Each row comes from the steps of one walk. Every step used is in the known rows, and no mark comes twice. Write the walk behind each row, first mark first.
(in the rows, 128 means zero)
Known rows:
kila, sokeg, vozan, tavik: [137 100 116 150 144 101 113 139  47 148 111 116 173 121 139 152  76 119
 148 177 144 121 167 135 123]
zubupe, vusev, kila, sokeg, vozan, tavik, bipig: [127 133 124  87 134 102 100 169  87 162 128 127 191  91 101 140  91  94
 164 183 167  86 180 134 113]
kila, sokeg, bipig, tavik, vozan: [108 124 111 137 156  73 136 122 102 102 110 129 168  84 114 104  97 192
 129 185 139  98 158 163 120]
vozan, tavik, bipig, sokeg: [126 147 115  88 138  75 107 227  83 127 108 148 189  85  38 105 124 119
 100 190 145  88 175 118 117]
vozan, tavik: [116 120 138 151 116  93  83 183  87 125 120 118 158 142 115 141 124 112
 140 184 131 128 153 161 133]
kila, sokeg, tavik, bipig: [107 104 107  86 120  93  96 112 118 119 114 105 143  94  89 115 121 128
 145 178 166 121 150  93 118]
zubupe, sokeg, kila: [142 132 132 111 157 155 158  86 107 144 133  84 115 119 123 152  85 151
 162 107 121  74 149 138 152]
zubupe, vusev, sokeg, vozan: [163 144 119  99 173 179 149 136  91 143 135 135 152  96 141 175  92 156
 120 125  79  61 152 107 143]
rivav, tavik, vozan: [108 135 106 136 144  85 174 177 119  85 124 128 160 102 133 112 124 146
 168 163 139 138 119 173 130]
vozan, sokeg, tavik: [130 106 121 139 115 106  76  52 101 106 130  79 104 132 111 156 147 122
 145 172 135 122 170 100 139]
rivav, sokeg, tavik, vozan: [107 133 105 157 145 106 153 105  91  76 121 106 128  97 137 126 129 152
 171 163 126  84 140 125 141]
tavik, bipig, sokeg, kila: [142 157 129  84 141 114 135 156  99 153 113 143 133  67  82 103  75 158
 125 134 135  71 165 102 135]
sokeg, bipig: [138 116 116 113 116 116 102 137 121 133 118 105 145 120 120 150 111 150
 140 152 125  49 135 137 106]
kila, sokeg, vozan, tavik, bipig: [120 112 111 100 130  70  95 180  70 150 108 121 197  97 103 117  79 111
 159 199 162 103 163 124 121]
rivav, sokeg, vozan: [159 136  90 105 152 131 190  87  62 137 117 112 138  91 139 122  85 111
 152 124 121  43 123  88 132]
bipig, sokeg, vozan, tavik: [140 129 124 129 146  94 111 186  42 140 105 125 169  99 109 146  90 130
 132 184 119  79 171 118 128]
rivav, sokeg, vozan, tavik: [141 125 107 134 133  94 133 151  34 131 111 105 165 112 122 137  92  97
 157 182 124  60 150 129 135]
sokeg, kila: [136 137 143 127 124 136 127 106 113 152 124 123  99 107 147 128  76 158
 152 114 120 102 140 126 146]
tavik, vozan: [109 135 128 171 153 111 141 152 120 109 129 144 155 114 160 125 113 165
 161 139 129 131 139 156 137]
vusev, zubupe, sokeg, bipig, tavik: [123 142 102  70 132  89 117 116 106 105  91  72 141  89  65 126 125 153
 101 190  99  28 162 138 123]
vusev, sokeg, vozan, tavik: [135 121 128 136 156 112  87 196  42 142  91 118 168 113 133 165  93 141
 133 186 103  81 171 124 148]
kila, sokeg: [140 103 105 144 151 137 156  83 112 139 130 139 152 131 116 130 114 120
 105 116 167 170 150 132 112]

Which walk is each row?
[120 128 118  89 141  79  75 224  66 145  91 122 193  90 100 128  93 128
 148 207 128  72 164 117 141] : vusev, sokeg, vozan, tavik, bipig
[106 135 115 118 164  80 140 133 106  93 114  97 165  89 104 118 111 192
 145 187 120  60 151 169 133] : zubupe, sokeg, bipig, tavik, vozan
[108 128 126 161 157 142 136  85 119 108 141 124 129 101 149 162 125 156
 166 143 150 126 175 141 120] : zubupe, vusev, kila, sokeg, tavik, vozan
[136 120 120 139 164 148 145  75 113 167 105 142 128 117 125 139 127 104
 113 100 192 155 173 119 101] : vusev, kila, sokeg
[112 116 115  91 110  74  66 109 115 116 123  90 142 106  83 123 135 114
 157 195 152 104 165  95 134] : vozan, sokeg, tavik, bipig
[112 133  98  48 111  65 143 195 135 108 116 114 167  90  67  86 131  99
 152 184 158 116 113 133 120] : rivav, tavik, bipig
[135 152 134  95 133  95 112 186  78 152 109 139 148  73  74 110  73 150
 130 162 136  69 176 120 138] : vozan, tavik, bipig, sokeg, kila
[142 150 120 119 143 153 143 100 102 142 107  87 113 111 129 158  85 138
 153 110  98  63 171 133 155] : vusev, zubupe, sokeg, kila
[ 98 146 131 140 152  76 140 139 117  95 115 137 144  86 126  88 116 182
 132 175 122 126 141 155 141] : bipig, tavik, vozan
[104 137 123 130 145  69 123 146 111  98 109 122 155  81 119 102 105 195
 139 190 120  77 147 161 129] : sokeg, bipig, tavik, vozan
[ 94 122 129 163 140 107 113 122 114  88 123 112 121 105 159 139 124 179
 177 166 121 117 143 129 140] : sokeg, tavik, vozan
[124 131 103  86 124  64 112 188  59 137 107 112 191  88  92 106  92  95
 167 202 147  55 148 119 131] : rivav, sokeg, vozan, tavik, bipig
[136 139 136 155 145  88 119  76  89 135 129 118 128  97 130 114  73 167
 152 153 131 115 184 152 163] : bipig, tavik, vozan, sokeg, kila
[105 136 121 135 165  81 129 117 103 121  93 129 152  74 120 109 108 182
 134 173 156  91 173 155 114] : vusev, kila, sokeg, bipig, tavik, vozan
[128 116 132 140 128  96  94 168  57 143 110 110 158 119 146 151  86 124
 164 185 120  94 154 131 134] : sokeg, vozan, tavik
[118 134 105  87 130  76  87 201  69 139  94  93 193  95  98 138  93 101
 170 205 125  54 175 123 138] : vusev, zubupe, sokeg, vozan, tavik, bipig
[134 145  98 117 152 149 147 122 111 117 108  83 145 131 105 167 140 106
 128 125 102  78 168 134 140] : vusev, zubupe, sokeg
[107 149 106 125 154  80 130 144 102  91  96 100 163  83 110 124 112 182
 138 190 104  50 172 164 134] : vusev, zubupe, sokeg, bipig, tavik, vozan
[150 152 125 106 164 186 138 163 129 118 152 149 157 125  97 174 143 143
  81 126  84 100 159 146 142] : zubupe, vusev, sokeg
[145 134 134 176 147 111 121  83  91 143 136 123 135 114 153 138  72 155
 172 132 136 117 184 152 160] : tavik, vozan, sokeg, kila
